Every row comes from one small tree of marks. The marks that hang from a mark follow it in brackets, in alphabetical order. Every link used is in the known rows. Which tree was each row made from?
In the rows, zero is written as 100.
Known rows
ribam(fadi(pobot(masom)) lamu): 107,82,107,125,101,75,79,99,108,94,125,73,128,105,106,107,133,127,87,85,144,107,117,98,118
pobot(fesuf(fadi ribam) masom): 133,97,104,107,82,113,114,91,79,119,71,117,54,82,106,78,71,131,119,109,80,108,78,118,117
pobot(fesuf): 117,99,95,90,84,97,87,76,109,109,99,102,91,79,107,93,110,98,113,89,104,108,84,92,90
pobot(fesuf(fadi ribam) lamu masom): 156,85,103,102,72,118,108,90,91,110,76,121,68,83,75,73,93,127,128,119,94,105,108,98,112
masom(pobot(fadi fesuf(ribam(lamu)))): 121,102,70,87,95,103,86,96,117,117,102,124,59,100,129,95,85,61,120,52,127,121,70,101,87
fadi(pobot(lamu masom)): 110,78,101,109,102,73,85,55,94,117,108,92,129,116,71,71,127,96,92,125,109,88,104,69,134
pobot(fadi fesuf(masom) lamu): 135,89,61,88,83,94,88,77,103,110,83,137,95,103,82,61,107,65,101,109,100,132,109,73,60
pobot(masom): 95,95,97,101,118,87,112,103,92,109,86,107,99,112,87,105,101,114,82,122,121,99,88,126,140
ribam(fadi fesuf lamu): 101,86,118,124,107,102,69,107,124,56,140,65,129,103,107,151,154,102,81,73,174,162,134,126,78
fesuf(fadi pobot): 65,83,114,115,123,127,113,79,102,77,84,64,117,84,98,94,50,103,113,129,70,75,75,62,113
fesuf(fadi pobot ribam(lamu masom)): 85,89,141,127,111,137,122,143,119,66,96,73,90,67,107,106,26,135,138,110,47,38,76,66,94
masom(pobot(fadi fesuf(ribam) lamu)): 128,106,68,81,82,101,89,89,117,116,103,129,66,102,106,87,101,56,127,63,125,112,87,95,84
pobot(fadi fesuf lamu masom): 153,113,50,93,67,78,119,87,96,116,65,137,77,113,64,64,93,101,100,100,109,149,101,111,93
ribam(fadi lamu masom): 103,125,117,118,114,77,88,150,124,89,136,68,127,90,109,131,117,154,97,71,123,91,135,114,102
fesuf(pobot): 50,87,109,105,104,104,129,98,119,72,95,84,111,83,93,109,86,95,101,112,88,60,58,78,87
pobot(fadi): 98,122,74,96,96,72,99,103,109,104,92,112,105,120,98,88,72,67,95,99,97,107,94,103,103
fesuf(fadi): 103,91,112,105,129,115,71,79,97,101,98,75,122,101,103,94,69,95,111,127,96,97,112,78,144
masom(pobot(fesuf(fadi ribam) lamu)): 129,84,93,85,102,126,73,75,113,112,112,108,77,88,108,93,105,74,135,79,127,101,98,81,106
ribam(fadi): 77,118,112,110,86,73,101,108,103,97,121,83,120,95,110,116,130,110,96,93,116,86,118,125,104
ribam(fadi fesuf(lamu pobot)): 45,122,113,102,74,97,129,99,93,62,116,74,127,103,99,148,159,96,67,88,107,133,117,143,57
fesuf(lamu pobot(fadi) ribam): 51,121,105,73,45,105,164,151,101,77,75,131,84,101,97,113,70,81,106,97,33,38,71,108,57
pobot(fadi lamu masom): 125,110,60,95,93,71,118,105,100,104,74,128,102,133,56,80,89,90,87,122,118,121,114,114,122

Write each row's tree
73,67,134,116,93,94,95,105,86,106,120,118,98,91,115,87,133,90,101,126,84,39,106,92,75
fesuf(masom ribam(fadi(pobot(lamu))))
128,107,99,81,68,117,121,103,68,122,63,129,62,95,102,90,87,130,107,107,72,109,95,127,117
pobot(fesuf(fadi lamu ribam) masom)
100,122,108,124,136,98,73,119,122,80,155,58,118,104,120,154,148,120,81,46,165,164,133,138,83
ribam(fadi fesuf lamu masom(pobot))
64,95,126,119,56,98,171,139,109,68,94,108,78,75,81,109,102,131,117,111,76,32,77,117,72
fesuf(pobot(lamu masom) ribam(fadi))
145,112,70,104,63,84,124,120,97,113,65,146,42,101,104,77,61,109,108,81,97,129,68,130,86
pobot(fadi fesuf(ribam(lamu)) masom)
98,137,91,78,119,92,94,107,100,127,114,97,96,97,114,110,110,109,101,70,94,97,99,108,107
ribam(masom(pobot(fesuf(lamu))))
47,103,128,124,64,95,175,143,100,76,90,105,67,73,103,113,87,132,110,104,67,33,58,131,76
fesuf(pobot(masom) ribam(fadi))
99,128,120,120,141,108,79,85,95,94,121,59,125,105,99,116,94,108,88,108,90,140,125,113,109
ribam(fesuf(fadi) masom)
114,101,118,115,142,108,66,119,131,68,136,65,127,105,94,142,116,112,84,83,140,147,121,105,91
ribam(fesuf lamu masom)
93,138,116,94,126,112,86,97,83,96,114,70,133,117,95,128,110,106,77,106,79,143,144,120,108
ribam(fesuf(fadi lamu) masom)
156,84,84,98,92,113,94,67,90,111,74,106,90,94,67,74,102,126,113,123,114,134,115,91,126
pobot(fesuf(fadi) lamu masom)
108,102,64,81,116,94,81,89,119,110,109,112,100,122,96,99,105,48,106,81,143,113,101,90,113
masom(pobot(fadi lamu))
109,81,96,74,107,128,77,72,72,118,80,111,104,95,112,86,108,92,92,121,83,120,112,82,96
pobot(fesuf(fadi lamu masom))
50,121,82,67,75,96,146,121,99,81,73,109,118,114,87,113,85,77,81,103,59,79,82,98,76
fesuf(lamu pobot(fadi))
112,97,91,92,79,77,92,48,75,134,93,101,107,110,96,72,127,102,84,101,87,108,87,87,117
fadi(pobot(fesuf(lamu) masom))
78,51,95,86,157,119,69,81,99,109,110,114,109,111,105,100,134,57,82,126,143,92,98,77,106
fesuf(masom(pobot(lamu)))
117,112,85,97,147,95,72,135,131,103,121,88,107,111,112,118,79,103,99,63,135,111,102,91,114
ribam(lamu masom(pobot(fadi)))
107,120,55,64,95,96,89,82,100,128,94,123,80,115,121,99,103,56,98,58,120,137,85,110,94
masom(pobot(fadi fesuf(lamu)))
105,117,140,114,108,114,97,126,96,106,106,90,92,84,112,95,48,122,134,116,48,47,109,96,125
fesuf(fadi ribam(masom))
107,29,140,125,141,138,52,84,88,101,106,96,107,96,122,73,72,85,112,143,84,61,100,42,114
fesuf(fadi(pobot) masom ribam(lamu))
31,85,82,70,111,112,138,111,79,86,65,124,117,119,96,102,99,64,56,133,61,78,79,87,62
fesuf(lamu masom pobot(fadi))
81,54,137,113,110,113,89,143,106,84,117,118,89,88,124,114,120,102,99,114,115,54,104,103,76
fesuf(masom ribam(fadi lamu))
102,101,102,81,109,105,82,66,61,124,85,86,137,130,92,87,97,98,81,129,70,104,127,83,156
fesuf(fadi(pobot(masom)) lamu)
92,150,112,124,81,51,100,89,89,131,134,70,121,87,116,86,128,142,98,75,67,85,117,108,91
ribam(fadi(pobot(fesuf)) masom)
